In the rows, zero is written as 128.
Known rows, with every step that occurs
lona-peme: [153  98 131 142 121 119 147  80 111 130 149  94  85  86 116 143 147  87
 152  98 183 101  76  96 120 185]
zegi-lona-lozop: [111 164 138 109 163 118 126  98 179 210 107  75 121 111 109 132 162  86
 144 136 138 136 113 122 128 104]
peme-lona-biva-divef-zedip: [ 96  86  69 150  88 169 123 145 152  75 127 194 167 136 141 144  46 219
 137 157 114 224 127 194 114 123]
peme-lona: [129  80 138  97 116 142 102  96  84 125  97 118 126  73 122 138 136 131
 134 125 134 118 117 146 102 122]
zedip-lona: [139 122 163  90 127 132 133 102  83 138 117 121 116 126 126 108 139 128
 152  87 162  67 129 136 112 129]
peme-lona-lozop: [142  92 156 119 141 133  91 117 106 175  95 141 114  85 101 137 131 144
 133 111 119 156 119 131 114 105]
lozop-lona-zedip-divef-biva: [138 122 108 186 130 118 113 139 101  90 137 151 148 140 136 135 141 145
 102 170 105 148 146 120 152 116]
zedip-lona-biva: [135 115 158 120 123 139 148 126 106 131 170 146 121 154 132 111  81 168
 159  76 175 121 142 140 133 152]
peme-lona-zedip: [146  50 101 132 119 147 117  84  81 135  96 139 148  58 135 135 125 107
 138 163 121 134 134 147 120 110]
tubim-lona-biva: [103 135 152 130 130 149 128 133 137 139 177 118 119 151 145 119  89 175
 143  89 192 141 115 148 116 149]
biva-lona-lozop: [153 149 151 105 153 107 130 127 134 223 105 121 121 123  88 138 127  75
 129 121  97 135 155  92 150 122]
divef-zedip-lona: [126 114 110 109 147 148 127 102  80 124  96 162 135 132 134  96 137 148
 145 126 146  78 125 187 102 105]
lozop-lona-zedip-divef: [135 106  95 199 144 127 126  89 107 101 153 153 128 140 132 143 135 123
 135 139 133 118 148 153 129 130]
biva-divef-lozop-lona: [127 165 123 114 110 120  99 156 160 140  86 165 140 188  90 142 126 176
 144 110 123 142 127 141  98 107]
divef-biva-lona: [142 154 147  72 113 108 125 160 107 162  90  98 150 109 112 128 141  85
 101 167  83 130 149  75 163 122]
peme-lona-zedip-divef-lozop: [143  86 120 187 157 126  91 114  98 118 109 191 141 116 137 140 131 137
 105 157  90 197 141 146 118  76]
zedip-divef: [118 123 134 162 141 130 149  81 106 118 165 128 105 136 137 148 137 118
 105 117 160 115 129 133 134 136]
biva-divef-zedip-lona-peme: [135 130 106 148 101 131 134 117 141  68 116 161 131 137 133 115 112 159
 175 111 141 127  77 145 100 154]
narol-divef-tubim-lona-zedip: [121 112  91 114 147 114 114 131 135  99 109 123 147 120 164  98 168 144
  82 148 105  15 143 144 118  75]
zegi-lona: [ 98 156 122  84 139 132 134  82 154 162 111  52 131  97 131 133 169  74
 144 151 154  99 109 138 120 121]
peme-lona-biva-divef-tubim: [114 125 106 127  60 176 157 167 185  60 147 163 142 145 147 135  39 211
 123 115  88 163 148 134 116 128]
narol-divef-biva: [126  95 127  80 127  71  95 149  90 129  94 101 152 109 120 139 189 144
  54 164 129  80 127 106 166  97]
tubim-lona-peme: [132 134 161 135 134 119 106 103 126 117 148  82  89  96 136 120 154 116
 161  79 190  95  55 110  91 176]
zedip-lona-biva-divef: [120 141 149 125  83 139 159 144 157 108 168 158 145 183 136 127  48 198
 157  82 159 158 141 132 135 152]
biva-lona: [137 138 132  80 125 119 141 111 110 173 107  99 131 109 108 138 133  60
 133 135 112  99 152 107 141 138]
tubim-lona-zedip-divef-zegi: [111 149 154 167 160 149 133 170 136 107 166 117  95 133 166 106 151  93
 111 122 123 139 127 123 111 146]

Rows
[120 140 147 152 127 118 134 133 102 107 146 123 124 137 138 137 144 144
  71 146 132 147 128 101 157 122] | zedip-divef-biva
[152 135 183 115 155 119 121 119 107 190 116 144 109 141 104 107 133 142
 150  72 147 103 132 120 123 111] | zedip-lona-lozop
[161 116 169 123 122 113 128  97  95 109 142 107  89  99 123 115 144 107
 175  66 171  79  81 101 111 176] | zedip-lona-peme
[156 112 129 140 117 112 110 103 113 104 140 101  87 101 101 144 158 107
 179  86 171  81  75 117 101 188] | lozop-lona-peme
[115 135 109 141  80 140 140 150 173 102 168 152 142 183 111 154  63 199
 159 100 156 164 138 148 127 164] | lozop-lona-biva-divef
[131 170 155 128 129 101 123 156 113 121 127 111 143 136 132 140 135  95
  77 163  71 157 155  75 170 121] | zedip-divef-biva-lona
[127 154 139 162 165 111  89 137 119 121 129 167 107 185 102 139 155 157
 121  98 127 134 133 151 104 102] | zedip-divef-lozop-lona
[152  97  98  87 132  57  99 159 100 147  76 113 191  94 124 134 168  78
  64 219  53 106 173  80 198  89] | narol-divef-biva-lona-zedip
[ 90 137 130  71 150  93 118 203 191 125 151  57 116 122 132 133 172  92
 105 140 115 124 129 123 149 147] | narol-divef-zegi-lona-biva
[133  94  90 183 124 166 145 105 117  56 136 166 129 100 168 124 115 134
  97 156  67 116 155 140 118  96] | peme-lona-zedip-divef-tubim
[143 111 105 199 169 121 144 103 111 154 139 184 131 158 132 134 132 115
  94 151 128 170 147 132 145  91] | lona-zedip-divef-lozop
[135 114 121 173 145 144 170 148 120 119 170 130  92 123 148 126 147  59
 102 141 115 144 145 111 143 156] | lona-zedip-divef-zegi
[110 192 144  98  96 123 147 174 235 101 138  35  92 100 127 141 165  49
 167 123 116 160  65  73 107 197] | biva-divef-zegi-lona-peme
[139 124 128 131 171 139 116 123 104 172  94 184 126 148 111  91 129 161
 145 110 129 116 130 172 112  86] | divef-zedip-lona-lozop
[153 108  97 115 129 123 155  98 107 181 108 121 153  96 122 131 119  38
 133 174  99 115 167 108 155 130] | biva-lona-zedip
[ 95 148 119 113 131 139 151 107 178 153 164  75 131 127 140 138 110 110
 149 138 165 153 121 141 141 145] | zegi-lona-biva
[ 99 177 146  58 142 142 141 162 174 156 115  35  95  97 129 117 189  38
 139 139 119 108 108 115 113 149] | divef-zegi-lona
[112 136 104 115 108 150 136 120 129 101  96 176 158 160 137 109 103 180
 147 134 130 116 126 179 102 106] | biva-divef-zedip-lona
[123 168 131 121  73 166 187 169 185  73 169 167 134 200 149 105  39 212
 138  79 114 113 159 124 127 135] | zedip-lona-biva-divef-tubim
[115 144 141 181 145 125 108 140 116 103 145 130 150 132 171 112 140 153
  83 160 127 157 124 115 141 102] | tubim-lona-zedip-divef-biva
[101 123  55 160  97 156 132 153 169  87 146 191 158 193 119 140  59 220
 154 141 139 173 135 198 117 141] | lozop-lona-biva-divef-zedip
[156 166 165  94 137  96 114 177 130 210  86 117 143 126  91 126 132  98
  98 152  70 168 155  60 174 105] | divef-biva-lona-lozop
